What can hang from each mark
Q775: Q91 Q646
Q529: Q775 Q992
Q655: Q775 Q992
Q992: Q91 Q529 Q655
Q91: Q992
Q646: Q775 Q992

Each row was made from one small tree. The marks that hang from a mark follow it in brackets, in the order of their numbers. Every link used is in the known rows. Write each row's tree.
Known rows
Q992(Q655(Q775)): [  0.2  -2.7 -13.4  35.5  14.3  12.5 -14.4  15.0  -1.8 -10.8  10.4  13.6
  -7.2  -8.6   4.5  17.4  -6.1]
Q529(Q775 Q992): [ -8.9 -23.7 -26.6   8.4  21.5 -12.3  -8.7  -6.0  -3.6 -13.3  -8.4  -2.9
  -1.6 -15.1 -24.0   3.9   0.0]
Q529(Q775(Q91(Q992) Q646)): [  2.1 -18.0  19.8  13.4   9.5 -18.3  -3.0  -1.6  -5.1 -13.6 -27.6 -14.3
 -10.9 -27.2   1.5   4.0 -14.4]
Q992(Q91 Q529): [ 37.1 -14.0  16.2  17.6  23.5 -11.1   5.6 -20.5  33.8  -5.2 -28.1  -0.3
  16.4   5.1   2.1  -3.1 -17.8]
Q91(Q992(Q529 Q655)): [  9.5 -22.8  -9.0  20.0  22.5 -18.4  -1.4 -13.2  22.7 -16.9 -13.6  16.3
   7.2   3.3 -30.4  13.0 -12.5]
Q91(Q992(Q655(Q775))): [ -0.1 -17.9 -16.0  24.0  23.1  -6.8  -4.2  -1.6   3.5 -16.8   2.9  13.3
  -2.4  -4.2 -22.7  10.6  -3.3]
Q992(Q529 Q655): [ 14.2  -9.9  -3.4  30.3  14.0  -3.6 -10.2  -1.2  25.6 -11.0 -13.3  17.7
   6.5   1.8  -7.0  20.7 -19.3]
Q992(Q655(Q775(Q646))): [  0.0   3.0  -4.5  38.1   9.8  10.7 -12.2  17.5  -3.9  -9.0   6.2  11.7
  -1.4  -8.2  11.0  20.9 -12.1]
Q529(Q775 Q992(Q91 Q655)): [  3.5 -25.0 -28.3  43.6  38.5  -7.4 -10.8  -3.9   5.4 -20.2 -13.7  -1.4
  -1.7 -18.4 -15.7  15.2 -17.0]
Q646(Q992(Q529 Q655(Q775))): [10.8 -6.2 -2.2 21.4 17.1 -2.7 -2.5  1.2 20.2  1.3 -1.1  6.6 -1.7 -5.8
 -2.6  8.8 -4.2]
Q655(Q992): [-16.4  -3.9   1.3 -12.0   6.6  10.2   1.5  -1.7  11.1   1.4  -7.3   9.0
  10.5  -7.2  -6.5 -13.7   3.7]
Q992(Q91 Q529(Q775) Q655): [ 29.9 -21.4   0.5  56.6  38.1  -7.8 -12.1  -6.4  25.6 -20.2 -32.1   5.6
   3.3 -10.0   7.0  17.7 -34.3]
Q775(Q91): [ 12.7  -8.6  23.5  -1.0   0.0  -3.5   4.5  -4.4  14.5  -1.5 -13.1 -10.9
 -13.6 -19.0   0.3  -1.4  -3.6]
Q529(Q992(Q655)): [ -4.0 -10.9 -27.4  19.6  16.7  -1.8  -3.4  -2.7  12.8  -8.4   4.5  10.1
   6.3  -2.2 -27.8  17.4  -4.5]
Q529(Q775(Q91 Q646) Q992): [ -0.3 -21.9   3.2  11.4  14.8 -17.7  -2.8  -6.2   4.2 -12.3 -23.4 -13.1
  -2.8 -27.4 -14.6   7.7 -10.3]
Q91(Q992(Q529 Q655(Q775))): [ 11.3 -25.8 -10.6  23.1  27.5 -14.6  -4.5 -10.4  19.8 -19.2  -8.6  18.9
   5.7  -0.3 -28.3  11.4  -7.7]
Q992(Q91 Q655): [ 18.0  -1.8  -2.2  49.9  24.5   7.1  -3.1   3.2  12.5 -10.0  -8.4   2.1
   0.0  -4.9  11.8  16.3 -24.5]
Q646(Q775 Q992): [  1.5  -3.1   7.4  -5.3   4.9  -4.6   4.6   5.6   4.3  18.9  23.8  -6.7
 -12.9  -6.9   5.4 -10.9   5.4]
Q992(Q529): [ 16.4 -11.1   7.6  -1.2   6.3 -10.9  -0.7 -12.3  23.1  -3.3 -16.4   7.6
  11.4   6.0  -8.3   0.7  -6.5]
Q529(Q775(Q646(Q992))): [ -7.3  -2.5   7.4  13.3   4.8 -10.5  -5.3   6.8 -14.5  -2.6 -14.7 -12.2
  -4.9 -16.5  13.6   3.7 -10.2]

Write each row's tree
[ -2.2  14.4  14.7  18.7  -3.9  -3.5   4.9   8.9   1.3   7.2  -4.5  -4.1
   6.9  -3.2  13.5  14.2 -14.6]	Q775(Q646(Q992(Q655)))
[ 20.4   0.1   4.4  56.9  26.7  10.3  -5.8   9.5   6.7 -11.6  -5.4   3.6
   3.3  -9.1  21.2  17.1 -23.5]	Q992(Q91 Q655(Q775(Q646)))
[  2.4 -12.7 -15.1  24.2  18.2  -0.8  -3.8   0.1  13.6 -10.1   2.1   7.4
   3.9 -11.4 -21.0  17.4  -4.5]	Q529(Q992(Q655(Q775(Q91 Q646))))
[  0.6  -8.0  20.1  23.3   7.2 -10.2  -5.4   7.3  -3.6  -6.2 -23.2 -16.4
 -16.2 -31.3  14.5   9.9 -17.3]	Q529(Q775(Q91 Q646(Q992(Q655))))
[  0.0 -29.9 -10.2   7.9  21.1 -14.6  -5.6  -9.2   6.8 -14.2 -17.7 -10.6
 -11.0 -28.1 -23.8   3.1  -2.1]	Q529(Q775(Q91) Q992)
[ -3.6 -20.5  11.7  -8.0  15.9  -1.2  -3.3  -9.8  25.1  -6.2 -28.7   7.5
   8.2 -17.3  -9.8 -13.1  -4.3]	Q655(Q992(Q529(Q775(Q91))))
[ 10.1 -12.9 -21.4  32.8  28.4  -1.8   0.8  -8.2  19.9 -10.0  -3.5   4.4
   9.6  -3.0 -20.8  14.4 -12.4]	Q529(Q992(Q91 Q655))
[ 11.1  -8.0  32.4  18.8   3.8 -15.4   8.1  -3.2  15.6  -8.6 -23.1  -7.0
  -1.8 -18.6  -4.2  14.8 -20.5]	Q775(Q91(Q992(Q655)) Q646)
[ 20.3 -16.2  20.9  15.4  14.6  -9.8   0.7   1.6  32.2  10.2   5.3  -1.8
 -18.1 -18.5   1.0   2.8 -10.9]	Q646(Q775(Q91) Q992(Q529 Q655))
[ 17.9  -5.5  29.8   7.8   6.5  -3.1   2.8   1.1  12.2   1.5  -9.0  -6.9
  -2.4 -19.2  10.4  -1.5  -0.7]	Q655(Q775(Q91 Q646(Q992(Q529))))
[  9.5 -18.4  -8.1  37.9  20.9  -7.5 -18.5   1.6  15.4 -18.3 -20.5  14.1
  -1.5  -8.8  -3.4  21.6 -22.7]	Q992(Q529(Q775) Q655)
[ 18.1 -23.9  14.4   6.3  13.4 -16.5  -7.2 -11.5  20.0 -11.3 -30.2  -1.8
  -3.4 -14.2  -4.7   0.8 -11.3]	Q992(Q529(Q775(Q91)))
[ 11.8   5.4  43.5   2.9  -7.3 -10.4  14.2  -0.6  14.7   9.6 -19.2 -20.4
  -4.1 -20.1  13.1   3.1 -11.3]	Q775(Q91 Q646(Q992))
[  5.2 -17.9  -6.9  25.4  26.7 -15.3  -1.6  -8.6   1.1 -12.8 -21.8 -11.3
  10.8 -14.7  -8.0   5.9 -15.9]	Q529(Q775(Q646) Q992(Q91))
[ 10.4   5.9  38.4  17.7  -3.7  -6.9   9.5   4.7  15.9   5.6 -17.8 -15.1
  -6.9 -22.3  13.7  13.0 -17.9]	Q775(Q91 Q646(Q992(Q655)))
[ 13.4 -19.4   9.5   6.3  32.6  10.1  -1.6 -10.2  28.6  -6.6 -16.9  13.2
  18.6 -10.4  -0.8 -19.7   0.6]	Q655(Q775 Q992(Q91 Q529))
[  7.9 -26.1   2.2   5.2  19.3 -27.6   0.7 -17.7  12.7 -15.7 -23.8   5.2
   9.4  -1.3 -24.7   1.5  -9.7]	Q91(Q992(Q529(Q775(Q646))))
[  8.7  -8.4  15.7  16.0  10.3  -2.1   1.1  10.3  15.6  12.8  16.3  -7.1
 -26.0 -22.4   7.0   2.3  -6.5]	Q646(Q775(Q91) Q992(Q655))
[ 15.4 -16.9  12.9  40.0  16.6 -11.4 -14.0   1.3  20.7 -17.4 -31.3   6.7
  -2.2 -17.8   3.1  24.5 -30.2]	Q992(Q529(Q775(Q91 Q646)) Q655)
[-10.7 -22.9 -34.1  30.5  26.5  -7.4 -15.2   2.0  -1.7 -18.7  -6.1   4.4
  -5.1 -17.7 -23.0  17.9  -8.8]	Q529(Q775 Q992(Q655))
[ 19.0 -24.7  17.4  13.0  15.8 -16.5   3.5 -13.5  30.7 -13.2 -22.7   0.8
  -8.4 -16.7 -20.7   8.1 -12.2]	Q775(Q91(Q992(Q529 Q655)))
[ 25.4 -12.0  11.0  28.8  26.8  -7.8   2.0  -1.1  29.1   9.5   6.2   0.6
  -5.2  -6.1   8.2   1.1 -16.3]	Q646(Q775 Q992(Q91 Q529 Q655))
[  8.1 -15.0  33.1  -3.6  14.3   4.9  -0.2  -4.6  28.7  -3.7 -24.1   8.6
  13.9 -22.1   1.2 -12.8  -1.8]	Q655(Q775(Q91 Q646) Q992(Q529))
